Each row comes from the steps of one walk. Every step used is in the known rows, and no mark comes twice. Write the walk behind each row, first mark first.
Known rows
U/F/B/H/W/K: [ 0.16  0.27 -0.30  0.10  0.21  0.14  0.35  0.17 -0.02  0.04 -0.10  0.23
  0.51  0.16 -0.13 -0.15 -0.34 -0.28  0.24  0.12 -0.29  0.17 -0.12]
U/F/B/H: [ 0.22  0.49 -0.29  0.07  0.14  0.15  0.45  0.05  0.02  0.12 -0.18  0.17
  0.38  0.11 -0.11 -0.12 -0.31 -0.24  0.26  0.04 -0.28  0.17 -0.10]
U/H/W: [ 0.20  0.46 -0.13  0.12  0.27  0.13  0.34  0.25 -0.21 -0.01 -0.06 -0.27
  0.02 -0.03 -0.24 -0.25  0.00 -0.19  0.34  0.33 -0.11  0.06  0.12]
F/U/H/W/K: [ 0.15  0.15 -0.09  0.22  0.31  0.19  0.27  0.25 -0.25 -0.05 -0.06  0.21
  0.14 -0.02 -0.20 -0.49 -0.19 -0.35  0.23  0.27 -0.02  0.15  0.13]
K/Y/F/U/H: [-0.09  0.40 -0.04  0.15  0.32  0.22  0.34 -0.25 -0.18  0.07 -0.16  0.64
  0.00  0.06 -0.23 -0.12 -0.08 -0.21  0.36  0.22 -0.26  0.11  0.18]
B/H/U: [ 0.29  0.37  0.11  0.10  0.12  0.07  0.32  0.04  0.03  0.07 -0.15 -0.09
  0.08  0.01 -0.28  0.08 -0.07 -0.25  0.34  0.06 -0.32  0.14  0.12]
B/H/W/K: [ 0.11  0.23  0.02  0.14  0.26  0.13  0.21  0.19 -0.02 -0.05 -0.08  0.09
  0.32  0.09 -0.24 -0.03 -0.18 -0.17  0.33  0.22 -0.22  0.11  0.04]
U/F/B/H/W: [ 0.17  0.45 -0.32  0.08  0.18  0.14  0.43  0.09 -0.03  0.07 -0.15  0.12
  0.41  0.13 -0.10 -0.12 -0.39 -0.26  0.25  0.10 -0.30  0.13 -0.09]
H/U/F: [ 0.40  0.24 -0.06 -0.08  0.11  0.10  0.36  0.01  0.00  0.14 -0.10  0.16
  0.11  0.08 -0.23  0.01 -0.04 -0.37  0.17  0.07 -0.39  0.17  0.20]
Y/F/B/H/U: [ 0.25  0.64 -0.08  0.06  0.26  0.12  0.39 -0.17 -0.07  0.11 -0.13  0.00
  0.00  0.26 -0.26  0.20 -0.13 -0.12  0.26  0.04 -0.40  0.04 -0.01]
F/U/H/B: [ 0.18  0.34 -0.03  0.18  0.18  0.20  0.37  0.09 -0.19 -0.01 -0.16  0.23
 -0.03 -0.01 -0.19 -0.52 -0.07 -0.28  0.20  0.20 -0.17  0.19  0.13]
Y/F/B: [ 0.22  0.70 -0.18  0.02  0.27  0.19  0.41 -0.19 -0.14  0.15 -0.12  0.17
 -0.03  0.32 -0.21  0.18 -0.02 -0.06  0.25  0.12 -0.31  0.03  0.02]
U/H: [ 0.28  0.52 -0.09  0.15  0.21  0.17  0.37  0.17 -0.14  0.07 -0.10 -0.21
 -0.04 -0.03 -0.26 -0.26  0.12 -0.17  0.37  0.23 -0.09  0.13  0.11]
U/H/W/F/B: [ 0.29  0.63 -0.23  0.19  0.25  0.12  0.31  0.23 -0.27  0.00 -0.03 -0.57
  0.05 -0.02 -0.21 -0.14 -0.02 -0.11  0.34  0.33 -0.21  0.05 -0.02]
W/K/Y/F/B: [-0.05  0.17 -0.08  0.16  0.29  0.20  0.19 -0.10 -0.12  0.09 -0.07  0.75
  0.28  0.28 -0.29  0.13  0.07 -0.09  0.38  0.24 -0.34  0.10  0.03]
B/H/W/K/Y: [-0.07  0.15  0.02  0.19  0.26  0.14  0.19  0.12 -0.03 -0.05 -0.10  0.30
  0.38  0.06 -0.25 -0.01 -0.19 -0.18  0.41  0.26 -0.27  0.10  0.06]
K/Y/F: [-0.07  0.46 -0.02  0.05  0.26  0.20  0.32 -0.31 -0.09  0.13 -0.16  0.67
  0.02  0.19 -0.25  0.21  0.03 -0.09  0.38  0.22 -0.36  0.05  0.19]
K/W/H/U: [ 0.43 -0.17 -0.03  0.17  0.05  0.11  0.26  0.05 -0.04  0.07 -0.03 -0.44
  0.23  0.15 -0.29  0.15  0.02 -0.03  0.10  0.17 -0.15  0.08  0.21]
K/Y: [-0.04  0.32 -0.07  0.13  0.16  0.19  0.30 -0.13 -0.08  0.14 -0.17  0.58
  0.13  0.04 -0.24  0.12  0.03 -0.16  0.46  0.27 -0.30  0.11  0.19]
Y/F/B/H: [ 0.17  0.73 -0.12  0.07  0.28  0.17  0.41 -0.18 -0.07  0.10 -0.14  0.07
  0.03  0.27 -0.21  0.16 -0.13 -0.04  0.28  0.07 -0.31  0.04 -0.04]
H/W: [ 0.18  0.37 -0.12  0.03  0.23  0.16  0.29  0.10 -0.14  0.03 -0.08  0.07
  0.10  0.13 -0.19  0.05 -0.08 -0.18  0.28  0.30 -0.21  0.01  0.18]
K/W/F: [ 0.34  0.39  0.02  0.14  0.16  0.20  0.21  0.04 -0.16  0.08  0.00 -0.45
  0.13  0.12 -0.24  0.20  0.00  0.12  0.21  0.25 -0.15  0.08  0.13]
B/H: [ 0.20  0.48  0.03  0.13  0.16  0.15  0.34  0.04  0.03  0.06 -0.18  0.05
  0.14  0.03 -0.22  0.00 -0.09 -0.15  0.35  0.10 -0.19  0.15  0.07]
U/F/Y: [ 0.33  0.49 -0.23 -0.12  0.09  0.21  0.36  0.15  0.09  0.13 -0.22  0.42
  0.13  0.09 -0.03 -0.01 -0.08 -0.25  0.11  0.08 -0.25  0.09  0.13]
Y/F/U/H/W: [ 0.15  0.51 -0.07  0.06  0.39  0.21  0.36 -0.08 -0.23  0.00 -0.09  0.21
 -0.10  0.13 -0.20 -0.25 -0.16 -0.23  0.15  0.19 -0.16  0.06  0.16]
Y/F/U: [ 0.18  0.50 -0.01  0.00  0.32  0.24  0.36 -0.22 -0.14  0.09 -0.14  0.47
 -0.10  0.22 -0.17 -0.04 -0.12 -0.18  0.12  0.10 -0.20  0.11  0.19]

Write each row's walk
[-0.08  0.16 -0.17  0.13  0.32  0.16  0.20  0.00 -0.19  0.01 -0.03  0.53
  0.30  0.26 -0.25  0.11 -0.11 -0.15  0.34  0.34 -0.33  0.01  0.06]
H/W/K/Y/F/B
[-0.01  0.09 -0.10  0.27  0.31  0.19  0.25  0.18 -0.26 -0.04 -0.08  0.43
  0.20 -0.05 -0.21 -0.46 -0.20 -0.35  0.31  0.32 -0.08  0.15  0.15]
F/U/H/W/K/Y
[-0.01  0.03 -0.01  0.16  0.21  0.19  0.15  0.02 -0.07  0.08 -0.08  0.72
  0.32  0.14 -0.29  0.03  0.13 -0.17  0.41  0.28 -0.25  0.14  0.13]
W/K/Y
[ 0.27  0.48 -0.15  0.19  0.11  0.07  0.39  0.08 -0.07  0.12 -0.16 -0.16
  0.16  0.09 -0.24  0.11 -0.17 -0.21  0.39  0.07 -0.32  0.11 -0.04]
F/B/H/U
[ 0.31  0.34 -0.01  0.25  0.22  0.21  0.23  0.11 -0.25  0.02 -0.01 -0.49
  0.11  0.00 -0.23 -0.12 -0.12  0.02  0.21  0.25 -0.05  0.13  0.12]
K/W/F/U/H
[ 0.37  0.46 -0.02  0.09  0.11  0.21  0.18  0.16 -0.10  0.08 -0.07 -0.43
  0.05  0.07 -0.17  0.27  0.03  0.14  0.17  0.22 -0.14  0.00  0.14]
K/W/F/Y
[ 0.29  0.60 -0.24  0.10  0.20  0.13  0.26  0.08 -0.23  0.05 -0.05 -0.30
  0.11  0.14 -0.14  0.19 -0.11 -0.09  0.27  0.32 -0.33  0.02  0.01]
H/W/F/B
[ 0.25  0.63 -0.02  0.09  0.17  0.13  0.23  0.18 -0.01 -0.02 -0.15 -0.27
  0.11  0.00 -0.13  0.15 -0.17 -0.08  0.26  0.18 -0.31  0.03  0.05]
B/H/W/F/Y
[ 0.18  0.24 -0.11  0.16  0.31  0.15  0.24  0.32 -0.19 -0.04  0.00 -0.15
  0.15  0.02 -0.28 -0.30  0.05 -0.20  0.33  0.34 -0.12  0.08  0.09]
U/H/W/K
[ 0.56  0.00 -0.08  0.10  0.00  0.06  0.30 -0.02  0.05  0.10 -0.11 -0.18
  0.11  0.13 -0.22  0.11  0.15 -0.23  0.07  0.11 -0.30  0.12  0.21]
W/H/U
[ 0.27  0.44 -0.10  0.09  0.24  0.16  0.22  0.07 -0.23  0.00 -0.07 -0.04
  0.06  0.06 -0.12 -0.01 -0.19 -0.19  0.16  0.29 -0.24  0.07  0.15]
H/W/F/U
[ 0.45 -0.21 -0.09  0.12  0.04  0.12  0.29  0.05  0.01  0.07 -0.02 -0.35
  0.32  0.14 -0.24  0.05 -0.06 -0.08  0.04  0.13 -0.17  0.12  0.18]
K/W/H/U/F
[ 0.32  0.39 -0.01 -0.01  0.09  0.09  0.35  0.14  0.13  0.07 -0.20  0.04
  0.16 -0.02 -0.19  0.03 -0.18 -0.31  0.20 -0.02 -0.37  0.13  0.09]
B/H/U/F/Y
[ 0.57 -0.06 -0.17  0.04 -0.01  0.07  0.34 -0.01  0.10  0.10 -0.11 -0.10
  0.24  0.14 -0.18 -0.01  0.04 -0.30  0.00  0.06 -0.34  0.17  0.17]
W/H/U/F
[ 0.36  0.56  0.00  0.17  0.16  0.18  0.27  0.03 -0.21  0.01 -0.11 -0.19
 -0.07 -0.02 -0.16 -0.26 -0.01 -0.13  0.17  0.22 -0.30  0.18  0.07]
W/F/U/H/B
[ 0.47  0.77 -0.08  0.00  0.07  0.19  0.21  0.12 -0.04  0.11 -0.17 -0.16
 -0.09  0.04 -0.09  0.27  0.15 -0.02  0.18  0.17 -0.31  0.04  0.12]
W/F/Y
[ 0.38  0.29 -0.21  0.00  0.10  0.08  0.40  0.04 -0.05  0.17 -0.12  0.10
  0.18  0.12 -0.21  0.04 -0.12 -0.36  0.20  0.06 -0.42  0.14  0.08]
H/U/F/B
[-0.08  0.51 -0.18  0.12  0.25  0.19  0.36 -0.29 -0.14  0.16 -0.16  0.57
  0.09  0.20 -0.24  0.23 -0.05 -0.08  0.42  0.21 -0.39  0.03  0.07]
K/Y/F/B
[ 0.22  0.56  0.01  0.12  0.22  0.11  0.25  0.09 -0.06 -0.02 -0.10 -0.30
  0.17  0.03 -0.19  0.10 -0.19 -0.09  0.31  0.21 -0.31  0.08  0.04]
B/H/W/F
[ 0.55 -0.03 -0.28  0.11 -0.01  0.06  0.37  0.01  0.06  0.12 -0.12 -0.12
  0.28  0.17 -0.16  0.01 -0.02 -0.29  0.03  0.06 -0.35  0.15  0.08]
W/H/U/F/B
[ 0.43  0.69 -0.10  0.18  0.12  0.08  0.29  0.02 -0.11  0.11 -0.11 -0.51
  0.10  0.07 -0.20  0.22 -0.07 -0.09  0.31  0.12 -0.42  0.12 -0.07]
W/F/B/H/U
[-0.07  0.11 -0.07  0.06  0.34  0.18  0.16  0.00 -0.15 -0.01 -0.02  0.55
  0.26  0.23 -0.27  0.13 -0.05 -0.14  0.32  0.35 -0.32  0.03  0.15]
H/W/K/Y/F
[ 0.11  0.36 -0.22  0.24  0.22  0.12  0.30  0.19 -0.11  0.02 -0.10  0.00
  0.37  0.15 -0.20  0.00 -0.24 -0.14  0.37  0.20 -0.24  0.08 -0.11]
F/B/H/W/K
[ 0.16  0.53  0.03  0.05  0.31  0.22  0.38 -0.17 -0.18  0.02 -0.13  0.30
 -0.15  0.17 -0.22 -0.29 -0.05 -0.17  0.12  0.14 -0.27  0.11  0.13]
Y/F/U/H/B
[-0.04  0.30 -0.22  0.28  0.22  0.12  0.28  0.12 -0.12  0.02 -0.12  0.21
  0.41  0.12 -0.21  0.04 -0.27 -0.16  0.46  0.24 -0.30  0.07 -0.11]
F/B/H/W/K/Y
